What can hang from each mark:
maro: duvus
duvus: maro rozub
zugiz: sudo tevom
moto: gosa rozub sudo topive
tevom: zugiz
topive: gosa
sudo: moto zugiz
gosa: moto topive
rozub: moto

Known rows, with every way that one mark hangs from another:
sudo(moto): 4; -25; -21; -5; -18; 7; -11; 17; 10; 41; -4; 7; -47; -15; -8; -2; -22; 15; -18; 2; -1; 20; -20; 6; 5; 7; 21; 15; 7; 10; 10; 15; -41; 18; 6; 18; 8; 19; 0; 11; 19; 24; -27; -32; 23; -16; -11; -9; 22
rozub(moto(topive)): -18; -35; -6; -8; -17; -6; 6; -7; 22; 13; 4; 6; 16; 11; -3; -13; -12; -6; -1; 23; 7; 10; -43; -18; 19; 3; -1; 24; -3; 29; 17; -4; -31; -5; 18; 7; -6; 6; 6; -9; 13; 24; -7; -32; 12; 12; 0; -20; -2
tevom(zugiz(sudo)): -3; -14; -39; -29; 16; 7; -17; -36; -1; 45; -3; 3; -43; -13; -29; 16; -1; 61; -10; 2; -19; -22; 25; 17; -1; -11; 13; -23; -13; -15; -40; 19; -12; 21; 16; 41; -21; 36; 0; 18; 31; 13; -30; -27; 37; -9; -5; -25; 4
moto(sudo): 29; -2; -30; 1; -17; 10; -5; 7; 4; 15; -14; 32; -4; 6; -9; 0; -16; 22; -4; -25; -2; 30; -8; 24; -7; 7; 22; 7; -10; -15; -24; 4; -9; 25; 1; 0; 5; 37; 27; 8; 16; 22; -20; -39; 13; -11; -15; 0; 12
maro(duvus(rozub(moto))): -6; -32; -9; -35; -18; 10; 8; -19; -28; 54; 23; 8; -25; -15; 0; -26; -10; 18; 0; 30; -33; -4; -32; -21; 31; 8; 34; 39; -33; 17; -13; 2; -22; -22; 17; 23; 0; 2; 6; 30; 39; -3; -4; -57; -3; 10; 15; -21; 23
gosa(moto(sudo topive)): 13; -33; -23; 16; -14; -9; 1; 3; 27; 3; 5; 36; 19; 17; -14; -36; -9; 3; -15; -16; 0; 31; -13; 7; 1; 10; -19; 15; 9; 5; 0; -11; -4; 38; -11; -35; 2; 28; 18; -17; 4; 8; -15; -30; 19; 3; -5; 2; 3
topive(gosa(moto(rozub sudo(zugiz)))): -3; -10; -12; 23; 26; -1; -18; -7; -2; 6; 28; 24; -4; -17; -35; -13; 8; 47; -9; -38; -15; 19; 24; 10; -37; 27; 25; -2; -23; -44; 21; 7; 16; 37; -12; -16; -1; 29; -12; 19; 16; -24; -18; 6; 5; -20; 0; -20; 17
maro(duvus(rozub(moto(sudo(zugiz))))): -10; -17; -25; -13; -16; 20; -16; -23; -22; 31; 17; 15; -35; -13; 8; -53; -19; 38; -4; -3; -29; 18; -12; 20; 15; -4; 23; 40; -34; 6; -28; -1; -9; 6; 3; 8; 2; 21; 12; 48; 31; -19; 1; -34; -5; 12; 14; -4; 15
duvus(maro rozub(moto(gosa sudo topive))): -1; -32; 26; -12; -15; 11; -2; -30; -7; -21; -7; 49; 37; 1; 6; -2; -30; -24; 7; -1; -10; -9; -47; 1; 27; 4; 14; 24; -32; 2; 9; -19; 3; -10; 0; -24; -6; 7; -18; 18; -4; -10; 8; -10; 9; 16; -2; -28; 38
moto(rozub sudo(zugiz) topive): 19; 5; -21; 29; -6; -3; -10; -9; 17; -7; 8; 15; 38; 17; -32; -11; -18; 34; 6; -23; 20; 40; 10; 21; -10; -1; 27; 2; -1; -23; -8; -19; 5; 22; -5; -15; -16; 13; 2; 6; -7; -22; -13; -2; 23; -12; -23; -19; 22
moto(gosa(topive) sudo(zugiz)): -23; -14; -29; 15; 21; 16; -24; -15; 3; -18; -27; 26; 9; -14; -14; -12; -12; 37; -3; -30; -2; 13; -12; 15; -7; -3; -1; 2; -22; -36; -22; -13; 16; 31; -10; 0; 2; 18; -39; 3; 15; 7; 8; 11; 17; -5; 32; 14; 12
rozub(moto(gosa)): -27; -23; 7; -20; -1; 1; -1; -11; -11; -1; 3; 11; 1; -27; 0; 5; -2; 11; -9; 10; -20; -4; -42; -32; 1; 10; 20; 21; -16; 2; 16; 7; -20; -10; 14; 34; 15; 27; -4; 4; 35; 16; 7; -22; 3; 3; 13; -26; -8
zugiz(sudo): 20; -2; -28; -18; 11; 5; -15; -15; -1; 29; -11; 22; -26; -14; -22; 4; -15; 47; -2; -3; -22; -6; 14; 6; 5; 6; 28; -6; -7; -1; -34; -3; -10; 33; 12; 16; -9; 34; 11; 2; 28; 30; -27; -38; 28; -8; -2; -3; 17
duvus(maro rozub(moto(topive))): -6; -42; 21; -25; -23; 7; 21; -29; 8; 23; 8; 34; 11; 19; -4; 1; -34; -30; 14; 31; -13; -13; -41; -6; 32; 6; 13; 32; -29; 20; 6; -5; -23; -17; 26; -15; -29; -7; -12; 18; -11; -1; -9; -36; 11; 13; -13; -32; 43
duvus(maro rozub(moto(gosa sudo))): 2; -27; 18; -22; -13; 22; -2; -26; -27; -2; -4; 50; 3; -20; 12; 5; -22; -4; 5; -12; -33; -9; -38; 6; 15; 14; 35; 27; -50; -11; 1; -3; -4; -6; 7; -8; 7; 27; -10; 38; 5; -6; 5; -22; 5; 6; -7; -22; 35
tevom(zugiz(sudo(moto(rozub)))): 3; -16; -31; -11; 12; 10; -31; -22; -1; 48; 23; -19; -50; -37; -35; 16; 11; 67; -20; 1; -5; -9; 29; 21; 10; -6; 38; -21; -8; -10; -1; 15; -25; 20; -1; 36; -11; 14; -10; 41; 31; -1; -36; -17; 42; -16; -34; -41; 27
duvus(maro): 2; -7; -9; -18; -21; 6; 14; -15; 13; 26; -12; 41; -13; 13; -19; 25; -34; 8; -4; -11; -32; -1; -22; 9; -1; 6; 28; 20; -15; -2; -9; 10; -23; 6; 24; 3; -11; 24; 6; 23; -6; 13; -25; -44; 12; -18; -28; -18; 38
topive(gosa(moto(rozub sudo))): 19; -15; -5; 13; 19; -4; -8; 1; -2; 11; 25; 31; 11; -11; -30; 8; 22; 32; -9; -32; -11; 12; 14; -5; -25; 38; 28; -4; -23; -36; 22; -1; 13; 35; -16; -17; 9; 30; 0; 6; 23; -5; -22; -17; 4; -15; -10; -25; 25
rozub(moto(gosa sudo topive)): -8; -24; 4; 4; -7; -2; -17; -8; 8; -32; -8; 19; 42; -4; 9; -17; -10; 2; -7; -2; 11; 11; -45; -13; 10; 4; -6; 16; -6; 7; 10; -18; -1; 3; -7; -3; 9; 23; 1; -6; 13; 15; 14; -10; 11; 15; 10; -17; -9
rozub(moto(sudo topive)): 4; -26; -16; 2; -19; -1; -6; -5; 18; -6; -2; 16; 19; 13; 6; -24; -14; 1; -8; -3; 9; 26; -38; 10; 15; 2; -8; 18; -7; 26; 7; -12; -19; 10; 2; -17; 8; 22; 24; 2; 10; 28; -4; -32; 8; 15; -6; -8; -6
rozub(moto(gosa(topive) sudo(zugiz))): -49; -30; -23; 8; 17; 16; -20; -24; 2; -25; -12; 16; -1; -25; 7; -29; 1; 28; -10; -16; -15; 10; -30; 8; 7; 1; -11; 17; -37; -9; 3; -8; -1; 18; -4; 6; 18; 16; -32; 19; 25; 17; 20; 10; 4; 15; 36; 7; -11
gosa(moto(rozub sudo(zugiz(tevom))) topive): -22; -21; -61; 13; 26; 18; 18; -22; 24; 23; 17; 23; 0; -9; -22; -4; 29; 46; -29; -30; -31; 42; 28; 29; 4; -9; 15; -7; -28; -34; 19; -24; -7; 65; -11; -38; -6; 4; -19; -4; 7; -6; 1; -10; -9; -3; 14; 11; 24

Rows:
0; 17; -22; 10; 11; 1; -1; -17; 14; -23; -2; 18; 60; 4; -26; 16; -9; 41; -10; -27; 12; 33; 14; 5; -12; -27; 33; -13; -4; -42; 9; -33; 13; 34; -24; -17; -23; 12; -16; -19; -7; -31; 2; 22; 3; -10; 7; -22; 21 : moto(gosa rozub sudo(zugiz(tevom)) topive)
-24; -22; -6; 8; 17; -3; -24; -14; 19; -17; -3; 14; 15; 9; -3; -29; -17; 17; -2; -16; 21; 7; -18; 12; -11; 8; -19; 2; -9; 8; 21; -5; 3; 16; -13; -10; -8; 17; -14; 13; 8; 9; -9; 12; 5; 14; 30; -18; -13 : rozub(moto(sudo(zugiz) topive(gosa)))
15; -24; -14; -25; -24; 20; -7; -17; -25; 33; 15; 17; -23; -12; 10; -36; -9; 23; -6; 3; -29; 12; -26; 8; 23; 7; 24; 35; -31; 11; -24; -7; -9; -3; -1; 0; 12; 19; 23; 39; 37; 0; 1; -55; -10; 15; 6; -8; 21 : maro(duvus(rozub(moto(sudo))))
5; 11; -54; -10; 1; 23; 7; -13; 20; 23; -17; 29; -14; 5; -7; 2; -23; 47; -16; -31; -13; 40; 22; 47; -13; -28; 23; -9; -9; -25; -22; -4; -15; 50; -3; -7; -18; 36; 14; 3; 2; 4; -21; -17; -3; -6; 9; 11; 3 : moto(sudo(zugiz(tevom)))
-14; -25; -23; 11; -12; 0; -22; 8; 33; 20; -6; -1; -18; 7; -19; -32; -41; 11; -12; 4; 25; 25; -14; 11; 2; -14; -2; 14; 26; 18; 11; 2; -31; 20; -4; 4; -19; 3; -18; 4; -1; -4; -24; 0; 32; -12; 0; -10; 12 : sudo(moto(topive) zugiz)
13; -9; -3; 7; -7; -3; -13; 0; 6; -30; -21; 29; 49; 9; -16; -1; -23; 12; 1; -21; 20; 12; -26; -6; -7; -1; 4; 5; 8; -17; -13; -20; 16; 16; -15; -6; -5; 26; -1; -19; 7; 6; -2; -7; 23; -1; 4; -11; 11 : moto(gosa sudo topive)
-35; 0; -30; -17; 8; 18; -1; -25; 6; -10; -11; 22; -2; -30; 12; -5; -8; 35; -26; -21; -22; 25; -5; 20; -6; -18; 20; 3; -23; -16; 12; -10; -12; 31; -7; 8; 3; 38; 1; 13; 16; 2; 9; 3; -15; 5; 27; -3; -16 : rozub(moto(gosa sudo(zugiz(tevom))))
-15; -28; 20; -6; 9; 13; -10; -31; 11; -1; -3; 39; 15; 19; -4; -16; -40; -6; 16; -10; 3; -12; -18; 25; 3; 12; 5; 11; -35; 1; 15; -6; 6; 2; -2; -31; -32; 4; -32; 41; -11; -14; -12; 8; 0; 15; 16; -27; 33 : duvus(maro rozub(moto(sudo(zugiz) topive(gosa))))
-13; -10; -39; -19; 38; 23; -13; -16; 8; 15; -4; 3; -12; -55; -26; 35; 26; 61; -28; -4; -16; -5; 18; -8; 30; -13; 42; -29; -12; -14; 22; -38; -18; 45; -25; -2; -6; -6; -54; -11; 24; 23; -3; 5; 14; 2; 23; -12; 48 : zugiz(sudo(moto(gosa(topive) rozub)) tevom)
-5; -3; -9; 17; 1; -2; -24; -9; 10; -31; -21; 23; 41; 9; -20; -16; -38; 25; 1; -25; 18; 18; -11; 6; -18; -12; 1; 2; 10; -24; -16; -17; 17; 24; -17; -5; -13; 25; -15; -5; 1; -16; 1; 15; 24; -5; 15; -8; 2 : moto(gosa sudo(zugiz) topive)
-17; -10; 4; 24; 5; -3; -30; -2; 9; -8; 12; -7; 17; -12; -37; -6; -23; 26; -3; 3; 24; 18; -8; -16; -7; -7; 31; 10; 18; -20; 31; -15; -11; 5; -14; 11; -11; -3; -44; -2; 5; -33; -7; 26; 32; -21; -5; -37; 28 : sudo(moto(gosa rozub topive) zugiz)
-33; -20; -6; 11; -4; -3; -24; -21; 10; -36; -8; 17; 32; -5; 3; -33; -23; 12; -8; -12; 10; 18; -33; 4; -1; -4; -2; 16; -4; 0; 11; -15; 2; 11; -10; 1; 1; 26; -8; 8; 9; -4; 13; 15; 11; 13; 17; -13; -18 : rozub(moto(gosa sudo(zugiz) topive))
-11; 9; -26; -2; 10; 8; -3; -18; 24; -21; -25; 28; 45; 8; -14; 1; -29; 29; -14; -25; 15; 26; 5; 12; -11; -35; 9; -11; 8; -25; -6; -27; 11; 39; -23; -15; -24; 24; -12; -23; -8; -12; -3; 16; 7; -2; 30; -4; 3 : moto(gosa sudo(zugiz(tevom)) topive)
12; -22; -13; 4; 16; -2; -12; 4; 5; 12; 2; 35; -11; -9; -15; -13; 1; 22; -15; -34; -15; 7; 4; 4; -25; 31; -2; -3; -13; -19; 10; 13; 6; 37; -15; -17; 11; 38; 0; 4; 20; 12; -28; -21; 5; -6; 13; -6; 10 : topive(gosa(moto(sudo)))
8; -33; -6; 9; -4; -20; 17; -6; 17; 20; 39; 19; 34; 13; -41; -3; 8; 6; -8; 8; -2; 20; -6; -26; 4; 17; 21; 18; -4; -9; 22; -11; -11; 16; 5; -16; -9; 5; -2; -24; 6; -17; -13; -32; 21; -10; -22; -31; 29 : gosa(moto(rozub topive))
8; -9; -18; 14; 14; 11; -11; -5; -13; -18; -9; 20; 42; -17; -29; 27; 20; 35; 3; -25; -1; 12; -11; -7; 0; 12; 30; -5; -31; -43; -6; -27; 16; 14; -12; -4; 15; 7; -32; -3; 21; 6; 12; -8; 13; -7; 1; -9; 37 : moto(gosa(topive) rozub sudo)
-12; -30; -11; 10; 13; 10; -16; 6; -3; 7; -2; -2; 2; -33; -31; 20; 15; 27; -7; 3; 1; 4; -21; -22; 13; 11; 29; 6; -9; -21; 29; -11; -17; 7; -10; 13; 15; -9; -54; 3; 22; 9; 3; -2; 23; -15; 4; -22; 46 : sudo(moto(gosa(topive) rozub))
-30; -22; -4; 10; 4; -4; -32; 3; 19; -3; -11; 1; 3; -9; -23; -23; -41; 14; -12; 0; 26; 12; -21; -9; -5; -14; -1; 13; 25; -4; 16; -8; -16; 12; -15; 13; -11; 11; -37; -4; 5; -14; -10; 22; 34; -12; 21; -21; 7 : sudo(moto(gosa topive) zugiz)
25; -6; -22; -2; 6; 8; -24; 2; -2; 36; 16; 1; -40; -40; -28; 9; 4; 53; -14; -3; -14; 12; 23; 11; 15; 11; 52; -6; -3; 5; 8; -7; -29; 30; -3; 12; 0; 19; -1; 18; 31; 13; -31; -26; 34; -15; -27; -20; 38 : zugiz(sudo(moto(rozub)))
0; -35; 13; -32; -17; 17; 18; -28; -10; 39; 13; 36; -25; -3; 1; 12; -23; -14; 8; 21; -40; -15; -34; 6; 28; 13; 36; 32; -47; 11; 4; 12; -33; -13; 36; 2; -12; 13; -2; 38; 7; 4; -10; -45; 1; 5; -14; -25; 41 : duvus(maro rozub(moto))
8; -12; -1; 7; 12; -4; -37; -8; 3; -11; 9; 3; 17; -34; -35; 5; -6; 36; -7; 0; 13; -5; 2; -24; 19; 4; 37; -10; 18; -2; 21; -33; -3; 19; -24; 3; -7; 6; -30; -7; 23; -3; -11; 7; 40; -6; -6; -36; 40 : zugiz(sudo(moto(gosa rozub topive)))
-3; -12; -41; 15; 6; -1; 19; -17; 32; 16; 24; 24; 28; 12; -26; -16; 5; 31; -27; -23; -4; 51; 25; 24; -3; -15; 17; -3; -1; -23; 23; -28; -1; 55; -17; -42; -21; 13; 3; -15; -7; -29; -9; -1; 1; -2; -7; -15; 17 : gosa(moto(rozub sudo(zugiz(tevom)) topive))
-21; -23; -23; 15; -9; 1; -14; -14; 24; -10; -2; 12; 6; 11; 5; -43; -21; 12; -7; -8; 8; 31; -25; 22; 4; -4; -7; 20; -5; 21; 6; -4; -15; 18; 7; -10; -1; 19; 12; 13; 1; 4; -4; -7; 10; 14; 1; -5; -17 : rozub(moto(sudo(zugiz) topive))
-15; 7; -40; 5; 26; 22; -1; -24; 6; -11; -13; 20; 30; -17; -26; 26; 15; 57; -14; -31; -7; 25; 17; 16; 1; -21; 32; -17; -27; -57; 2; -33; 9; 42; -15; -12; -8; 4; -40; -6; 7; -11; 11; 16; -5; -3; 25; 0; 30 : moto(gosa(topive) rozub sudo(zugiz(tevom)))
-24; -3; -48; -5; 27; 24; -2; -20; 16; -8; -31; 27; 14; -14; -5; 11; -3; 43; -17; -28; -7; 21; 2; 21; -3; -26; 5; -14; -19; -39; -14; -24; 2; 51; -16; -11; -9; 17; -37; -12; 10; 8; 12; 14; -4; 5; 47; 16; 12 : moto(gosa(topive) sudo(zugiz(tevom)))
2; -18; 12; 9; -3; -7; -18; 12; 6; -5; 10; 1; 35; -13; -32; 13; -11; 12; -6; 6; 24; 13; -22; -35; 2; 6; 30; 8; 17; -9; 34; -19; -13; -1; -16; 9; -3; -2; -30; -11; 8; -15; -6; 3; 30; -15; -10; -43; 37 : sudo(moto(gosa rozub topive))
39; 2; -14; 19; -14; -6; -4; 1; 16; -3; 6; 18; 50; 22; -30; 7; -8; 23; 7; -19; 19; 37; -6; 9; -1; 3; 30; 2; -3; -14; -4; -22; 0; 15; -5; -20; -11; 10; 14; -11; -2; -3; -15; -25; 20; -8; -31; -23; 34 : moto(rozub sudo topive)
1; -23; -28; -3; 11; -2; -28; -21; 13; 35; 22; -22; -18; -16; -41; 5; 8; 50; -14; 9; 18; -12; 23; 14; 19; -15; 22; -21; 15; 3; 7; -3; -16; 15; -8; 18; -26; 2; -18; 16; 16; -2; -33; -3; 53; -7; -30; -48; 31 : tevom(zugiz(sudo(moto(rozub topive))))
5; 6; -48; -2; -2; 9; 5; -12; 37; 8; -18; 24; 20; 26; -12; -4; -28; 30; -12; -22; 14; 42; 15; 36; -5; -34; 5; -10; 8; -6; -16; -20; -6; 47; -12; -23; -29; 16; 6; -16; -12; -1; -18; -4; 4; 1; 14; 5; 6 : moto(sudo(zugiz(tevom)) topive)
